Every row comes from one small tree of marks. Brackets hold a mark, then the marks that hang from it, in the order of their numbers. Every link used is in the known rows. Which tree was each row made from?
Known rows
[K_374 [K_826 [K_311 [K_519 K_719]] K_900]]: [+2.41, -3.23, +1.22, -2.10, +1.65, +0.95, +1.93, -0.31, -0.84, -1.74, +2.07, -1.41, -0.82, +1.31, +2.29, -0.57, -1.31, +1.90, +0.63, -2.07, +1.45, -0.12, -3.58]
[K_79 [K_410 K_851]]: [+1.13, -3.20, +0.99, +1.13, +2.70, +3.31, -1.95, +0.38, -2.45, -4.07, +4.47, -4.70, +0.86, +0.14, +0.42, -0.15, -0.55, +5.65, +4.28, +0.93, -2.00, +2.38, +1.58]
[K_311 K_519 [K_826 K_900]]: [+2.61, -3.18, +0.07, -1.48, -1.03, +1.24, -0.07, -1.72, -1.46, -1.93, +2.61, -2.98, -1.67, +0.49, +0.53, -1.15, -0.03, +3.71, +2.83, -2.69, -0.42, +2.89, -2.69]
[K_311 [K_519 K_719] [K_826 K_900]]: [+1.56, -3.90, +0.06, -2.91, -0.88, +0.58, +1.06, -1.82, -1.18, -1.09, +2.62, -3.09, -0.84, +0.69, +0.37, +0.06, -0.20, +1.94, +2.72, -3.22, +0.63, +2.31, -3.56]
[K_117 [K_719 [K_470 K_851] K_519] [K_729 K_494]]: [-0.04, -4.81, +5.32, +0.20, +4.71, +2.16, +0.06, -0.40, -0.75, -1.61, -2.78, -5.66, +2.91, -2.66, -0.76, -0.75, -0.28, +4.12, +3.84, -1.39, -0.44, +1.87, +3.29]
[K_410 K_79]: [+2.64, -2.88, +1.89, +1.08, +4.44, +1.93, +1.81, +0.58, -1.19, -4.48, +3.89, -5.56, -0.77, +0.05, +2.95, +1.53, -0.20, +4.32, +0.96, -0.07, -1.47, +3.70, -0.24]
[K_374 [K_826 K_311 K_900]]: [+2.98, -3.04, +0.76, -0.01, +2.76, +2.12, +1.12, +0.67, -1.94, -3.01, +2.99, -1.87, -0.81, +1.28, +2.84, -0.02, -1.93, +4.09, -0.09, -0.86, +0.77, +0.27, -1.89]
[K_311 [K_519 [K_719 [K_470 K_851]]] [K_826 K_900]]: [-0.66, -5.43, +0.03, -3.16, -0.28, +2.25, +0.41, -3.57, -2.12, +0.10, +1.29, -3.26, -1.49, +0.20, -1.66, -1.19, -1.08, +2.07, +3.15, -3.06, +1.23, +2.64, -2.85]
[K_494 K_729]: [+1.18, -3.94, +0.45, +0.67, +3.29, +1.67, +0.72, +1.90, -2.77, -4.68, +2.57, -3.92, +1.49, +0.25, +1.65, +1.82, -1.67, +5.34, +1.94, -0.79, -2.08, +4.00, +1.14]
[K_374 [K_826 [K_311 [K_519 [K_719 K_470 K_494]]] K_900]]: [+0.91, -3.69, +2.12, -1.82, +1.52, +1.44, +1.54, -1.92, -0.77, -0.77, +0.14, -1.54, -0.95, +0.81, +1.29, -2.21, -0.70, +1.22, +0.24, -0.86, +1.56, -0.32, -1.59]
[K_79 K_410]: [+1.72, -2.23, +1.79, +0.31, +3.11, +2.90, -0.50, +1.02, -1.36, -4.34, +4.67, -4.83, +2.22, +0.78, +1.26, -0.70, -1.46, +5.12, +3.16, +1.03, -2.72, +2.32, +1.07]
[K_719 K_494 [K_519 [K_311 K_826]]]: [-0.81, -5.39, +0.32, -1.41, +2.05, -0.04, -0.09, -1.32, -1.09, -3.17, +1.77, -1.89, +0.46, -0.26, +1.20, -0.37, +4.23, +3.38, +1.53, +2.03, -0.74, +3.44, +0.67]
[K_729 K_494]: [+3.67, -3.13, +2.73, +0.84, +5.08, +1.95, +0.90, +0.03, -3.15, -2.09, +1.70, -4.44, +3.02, -0.14, +1.25, +1.19, -0.53, +4.06, +2.76, -0.33, -1.75, +3.64, -0.07]
[K_719 [K_470 K_851] [K_494 K_729] [K_519 K_311]]: [-4.14, -7.07, +0.68, -0.47, +3.43, +1.99, -0.49, -2.03, -2.57, -4.00, -0.86, -1.44, +1.00, -0.46, -0.38, -1.46, +2.21, +4.36, +2.02, +1.56, -1.75, +4.82, +3.69]
[K_117 [K_719 K_494] K_729]: [+1.84, -3.19, +3.79, +0.03, +3.55, +0.05, +0.57, +2.78, -0.07, -3.34, -0.80, -6.57, +1.46, -2.97, +1.37, +0.74, +0.31, +4.20, +1.64, -0.96, -0.73, +1.49, +3.48]
[K_826 K_311 K_900]: [+1.81, -2.87, +0.35, -0.33, +2.31, +2.43, +1.86, +0.47, -2.58, -2.57, +2.12, -2.76, +1.33, +1.05, +3.12, -0.15, -2.30, +4.42, +0.85, -2.09, -0.52, +1.93, -1.03]
[K_117 [K_719 [K_470 K_851] K_519] K_729]: [-1.58, -4.80, +3.67, -0.13, +3.73, +2.78, +0.41, +0.36, -0.23, -2.28, -1.04, -6.26, +1.58, -2.12, -0.37, -0.43, -0.70, +4.91, +2.85, -1.33, -0.25, +1.44, +3.72]
[K_117 [K_719 K_494]]: [+1.23, -3.49, +2.42, -0.40, +3.60, +1.64, +1.27, +1.08, -1.27, -2.81, +0.04, -5.73, +1.15, -1.34, +1.84, +1.19, +1.25, +3.57, +1.56, -1.27, -2.31, +1.85, +2.79]
[K_374 [K_826 K_311]]: [+2.49, -3.63, +1.25, -0.42, +4.67, +1.63, +1.18, +1.61, -1.94, -2.41, +2.79, -2.76, -0.13, +0.31, +2.29, +0.63, -1.45, +3.77, +0.26, +0.96, +1.02, +0.42, -1.79]
[K_826 [K_311 K_519] K_900]: [+2.16, -2.39, +0.87, -1.30, +0.90, +1.67, +1.78, -0.48, -1.73, -1.92, +1.06, -2.14, +0.60, +0.93, +2.66, -1.75, -1.41, +3.58, +1.74, -2.91, -0.76, +2.00, -2.17]
[K_719 [K_470 K_851] [K_494 K_729] K_519]: [-4.00, -6.32, +1.39, +0.62, +4.00, +2.21, -0.50, -2.38, -2.61, -4.11, -0.83, -1.97, +0.47, -0.35, -0.34, -0.80, +1.82, +4.04, +3.10, +0.72, -2.36, +4.26, +3.50]
[K_519 [K_311 [K_826 K_900]] [K_719 [K_470 K_851] K_494]]: [-2.18, -7.35, -0.78, -3.34, +1.25, +1.87, +0.21, -2.87, -2.89, -0.54, +0.68, -2.84, -0.31, -0.61, -1.35, -0.65, +0.32, +2.29, +0.99, -0.19, +1.84, +3.43, -0.21]
[K_519 [K_311 [K_826 K_900]] [K_719 [K_494 K_729]]]: [-0.32, -6.35, -1.06, -2.88, +0.02, -0.85, +0.51, -0.14, -1.92, -3.31, +1.35, -1.69, +0.32, -0.24, +0.87, +0.99, +0.74, +2.52, +0.67, -0.95, +0.77, +3.71, -0.45]
[K_311 [K_826 K_900]]: [+2.21, -3.68, -0.44, -0.35, +0.52, +1.98, +0.07, -0.65, -2.44, -2.66, +3.75, -3.67, -0.85, +0.61, +1.04, +0.66, -0.98, +4.76, +1.82, -1.75, -0.13, +2.78, -1.42]

Write each row's tree
[-0.46, -4.91, -0.05, -1.04, +0.59, +0.31, -0.13, -2.11, -1.11, -3.61, +1.93, -1.17, -0.07, +0.54, +1.62, -0.97, +3.86, +3.69, +1.29, +0.58, -0.92, +3.32, +0.62]
[K_719 K_494 [K_519 [K_311 [K_826 K_900]]]]
[-1.87, -3.93, +2.59, +1.00, +3.53, +3.07, +0.85, -2.67, -1.33, -2.24, +0.88, -3.75, +1.74, +0.62, +0.85, -1.34, +2.00, +3.58, +1.76, +1.64, -2.00, +2.64, +3.60]
[K_719 K_470 K_494 K_519]
[+3.23, -2.62, +1.24, -0.90, +1.53, +1.43, +0.99, -0.18, -1.19, -2.44, +2.04, -1.30, -1.50, +1.18, +2.43, -1.50, -1.08, +3.35, +0.73, -1.59, +0.59, +0.28, -2.93]
[K_374 [K_826 [K_311 K_519] K_900]]
[+1.26, -3.09, +0.84, -2.66, +1.11, +1.12, +2.81, -0.61, -1.38, -1.06, +1.08, -2.22, +1.35, +1.15, +2.51, -0.65, -1.62, +1.93, +1.61, -3.44, +0.17, +1.48, -2.97]
[K_826 [K_311 [K_519 K_719]] K_900]
[+0.16, -3.91, +0.89, -2.42, +0.69, -0.56, +1.98, -0.40, -1.36, -2.71, -0.92, -0.76, +0.89, +0.41, +2.46, -0.85, -0.45, +1.55, +1.76, -3.21, -0.52, +2.25, -1.62]
[K_826 [K_311 [K_519 [K_719 [K_494 K_729]]]] K_900]
[-0.39, -3.72, +2.79, -0.23, +3.42, +1.38, +1.40, -0.09, -0.21, -3.39, -0.09, -4.51, +1.40, -0.58, +2.34, +0.76, +3.20, +3.24, +2.12, -1.04, -2.92, +1.61, +3.17]
[K_117 [K_719 K_494 K_519]]
[-2.70, -5.99, +0.55, -0.74, +3.92, +4.19, +0.63, -2.18, -2.56, -1.92, +1.76, -3.36, +1.60, +0.57, -0.34, -1.14, +0.55, +4.96, +1.87, +1.23, -0.83, +3.90, +1.86]
[K_719 [K_470 K_851] [K_519 K_311]]
[-0.30, -3.51, +1.79, -2.37, +0.91, +1.64, +2.38, -2.24, -1.27, -0.16, -0.86, -2.32, +1.25, +0.61, +1.49, -2.32, -1.04, +1.30, +1.22, -2.24, +0.37, +1.33, -0.95]
[K_826 [K_311 [K_519 [K_719 K_470 K_494]]] K_900]
[+0.54, -5.83, -0.79, -3.52, +2.14, +0.72, +1.53, +0.54, -1.92, -0.94, +3.49, -4.17, +1.52, -0.19, +0.42, +1.95, -0.38, +2.70, +0.77, +0.36, +1.73, +2.97, -1.96]
[K_519 [K_311 K_826] K_719]
[+0.92, -5.39, -1.23, -3.16, +0.45, +1.11, +1.48, -0.28, -1.98, -1.50, +3.69, -3.39, +0.87, +0.65, +0.91, +1.30, -0.75, +3.11, +0.50, -1.34, +1.55, +2.80, -2.06]
[K_519 [K_311 [K_826 K_900]] K_719]
[-2.34, -4.65, +3.17, +0.23, +2.46, +2.32, +0.86, -0.62, -0.41, -3.39, -1.96, -4.48, +1.82, -0.79, +1.06, -0.45, +1.36, +3.64, +1.92, -0.87, -2.67, +1.85, +5.32]
[K_117 [K_719 K_470 [K_494 K_729] K_519]]
[-0.60, -5.79, +0.18, -2.15, +3.21, -0.22, +1.59, +1.26, -2.07, -3.50, +1.28, -2.95, +2.49, -0.32, +1.48, +1.77, +0.63, +2.68, +0.51, +0.41, -0.54, +4.06, +1.20]
[K_519 K_311 [K_719 [K_494 K_729]]]
[+0.22, -3.53, +2.11, -1.88, +2.34, +2.88, +2.27, -1.51, -1.30, +0.15, +1.74, -5.33, +1.87, +0.63, -0.08, -0.51, -1.37, +2.20, +2.12, -1.10, -0.21, +2.31, -0.43]
[K_311 [K_519 [K_719 K_470]]]
[+1.23, -3.13, +4.00, +0.18, +2.95, +2.97, +1.02, +2.09, -0.25, -1.43, -0.28, -8.25, +2.40, -2.28, +0.15, -0.22, -2.99, +5.20, +1.31, -1.19, +0.27, +0.92, +4.03]
[K_117 [K_719 K_470] K_729]
[-1.84, -5.22, +0.75, -0.82, +0.14, +2.30, -0.16, -3.58, -1.18, -1.89, +0.83, -2.14, +0.33, +0.53, +0.24, -2.63, +2.43, +3.73, +0.80, +1.31, -0.22, +2.93, +2.24]
[K_719 K_470 K_494 [K_519 [K_311 [K_826 K_900]]]]
[-0.95, -5.87, -0.06, -2.82, +0.22, +1.75, +0.90, -2.29, -1.87, -0.33, +1.31, -3.53, +0.79, -0.05, -0.34, -0.81, -0.05, +2.26, -0.01, +0.15, +1.77, +2.66, +0.49]
[K_519 [K_311 [K_826 K_900]] [K_719 K_470 K_494]]
[-0.86, -4.83, +1.40, -2.34, +3.20, +2.94, +1.62, -2.02, -2.24, -0.11, +1.20, -4.66, +0.91, +0.08, -0.99, -0.35, -1.10, +2.29, +3.08, -1.50, -0.22, +3.04, -1.03]
[K_311 [K_519 [K_719 [K_470 K_851]]]]
[-0.52, -5.08, +0.75, -2.16, +3.23, +3.54, +2.53, -0.25, -2.09, -0.14, +2.74, -5.54, +3.43, +0.62, +0.26, +0.50, -2.12, +3.32, -0.06, +0.74, +0.91, +2.76, +1.14]
[K_519 K_311 [K_719 K_470]]
[+1.31, -4.08, +1.25, -1.90, +1.34, -0.76, +1.08, -0.10, -0.88, -3.36, +0.05, +0.05, -1.26, +0.55, +2.27, -0.73, -0.15, +1.51, +0.75, -1.86, +0.74, +0.61, -2.22]
[K_374 [K_826 [K_311 [K_519 [K_719 [K_494 K_729]]]] K_900]]
[-4.31, -8.01, -0.06, -1.47, +2.12, +1.09, -1.46, -2.55, -2.43, -3.32, -1.00, -1.11, -0.38, -1.15, -1.34, -1.52, +2.56, +3.83, +2.44, +1.81, -0.40, +4.62, +2.22]
[K_719 [K_470 K_851] [K_494 K_729] [K_519 [K_311 K_826]]]
[-2.87, -6.57, +0.94, -1.16, +4.42, +1.89, +0.80, -0.96, -3.20, -2.45, -0.20, -3.68, +1.18, -0.75, -0.78, +1.16, -0.64, +2.47, +2.25, -0.27, -0.51, +3.77, +1.87]
[K_519 [K_719 [K_470 K_851] [K_494 K_729]]]
[-1.18, -5.53, +1.25, -2.93, +0.33, -0.06, +0.20, -1.99, -1.15, -0.76, -0.62, -3.34, -0.32, -1.02, -1.28, -0.88, +0.41, +1.09, +2.74, -0.55, +0.69, +2.89, -0.73]
[K_311 [K_519 [K_719 K_470 [K_494 K_729]]] K_826]
[+0.18, -4.20, +1.54, -1.92, +2.31, -0.46, +1.41, -0.19, -1.22, -2.94, +0.43, -2.93, +1.05, -0.17, +1.01, +0.64, +1.10, +1.61, +2.68, -1.41, -1.56, +3.42, -0.29]
[K_311 [K_519 [K_719 [K_494 K_729]]]]
[-2.05, -7.08, +0.03, -3.07, +1.34, +0.51, +0.49, -0.66, -1.97, -1.25, +0.20, -3.38, +1.35, -1.09, -0.81, +0.16, -0.13, +2.21, +0.53, +1.33, +1.58, +3.43, +1.13]
[K_519 [K_311 K_826] [K_719 K_470 [K_494 K_729]]]
[-1.65, -5.17, +1.68, -0.70, +3.41, +1.83, +1.57, -0.45, -2.19, -2.17, +0.42, -4.41, +2.29, -0.15, +0.23, +0.99, -0.99, +2.44, +1.18, +0.13, -0.59, +3.00, +2.54]
[K_519 [K_719 K_470 [K_494 K_729]]]
[-2.53, -6.47, -0.61, -1.40, +1.08, +3.69, -0.43, -3.43, -2.43, -1.79, +1.78, -2.24, -0.30, +0.62, -0.82, -1.82, +0.54, +4.78, +1.97, -0.09, +0.32, +3.59, +0.39]
[K_719 [K_470 K_851] [K_519 [K_311 [K_826 K_900]]]]
[+1.41, -3.41, +1.80, -1.92, +1.33, +2.41, +1.92, -1.39, -0.90, -0.46, +1.33, -2.16, -0.49, +1.32, +1.35, -1.74, -2.36, +1.95, +0.29, -1.55, +1.92, -0.46, -2.35]
[K_374 [K_826 [K_311 [K_519 [K_719 K_470]]] K_900]]
[-0.84, -4.55, +0.74, -2.92, +1.67, +2.66, +2.10, -2.20, -2.36, -0.08, -0.23, -2.29, +0.64, +0.64, +0.66, -1.74, -2.36, +2.01, +2.17, -3.24, +0.72, +1.85, -2.37]
[K_826 [K_311 [K_519 [K_719 [K_470 K_851]]]] K_900]
[-2.60, -5.96, +0.35, -0.59, -0.47, +1.28, -0.71, -2.70, -1.28, -3.47, -0.20, -1.16, +0.30, +0.30, +0.21, -2.32, +1.80, +4.08, +1.04, +0.70, -0.66, +3.68, +2.95]
[K_719 K_470 [K_494 K_729] [K_519 [K_311 [K_826 K_900]]]]
[+0.44, -4.14, +0.71, -2.73, -1.18, +2.13, +1.02, -3.10, -1.20, +0.35, +1.75, -3.91, -0.49, +0.74, -0.68, -1.35, -1.40, +1.99, +2.26, -2.71, +1.21, +1.94, -2.25]
[K_311 [K_519 [K_719 K_470]] [K_826 K_900]]
[-1.68, -6.25, +0.91, -3.54, +1.74, +0.75, -0.01, -3.24, -1.97, +0.34, -0.31, -3.43, -1.25, -1.38, -2.16, -0.96, +1.17, +0.85, +3.43, -0.44, +1.09, +2.95, -1.85]
[K_311 [K_519 [K_719 [K_470 K_851] K_494]] K_826]
[-0.33, -5.61, -0.50, -2.87, +0.06, +2.92, +1.38, -1.60, -2.03, +0.09, +2.75, -4.32, +1.32, +0.65, -0.32, -0.26, -2.07, +3.11, +0.06, -0.68, +2.21, +2.49, -0.57]
[K_519 [K_311 [K_826 K_900]] [K_719 K_470]]
[-3.24, -5.59, +1.74, +0.48, +4.66, +3.16, +0.05, -3.23, -2.50, -2.51, +0.26, -2.98, +0.50, -0.06, -0.30, -1.09, +2.40, +3.63, +2.87, +1.26, -1.92, +3.55, +2.79]
[K_719 [K_470 K_851] K_494 K_519]
[-3.04, -6.12, +2.12, -1.46, +3.49, +3.03, +0.67, -1.70, -1.24, -1.98, -1.68, -4.22, +1.21, -1.29, +0.07, -1.19, +2.61, +3.59, +1.76, +0.02, -1.68, +2.54, +4.13]
[K_117 [K_719 [K_470 K_851] K_494 [K_519 K_311]]]
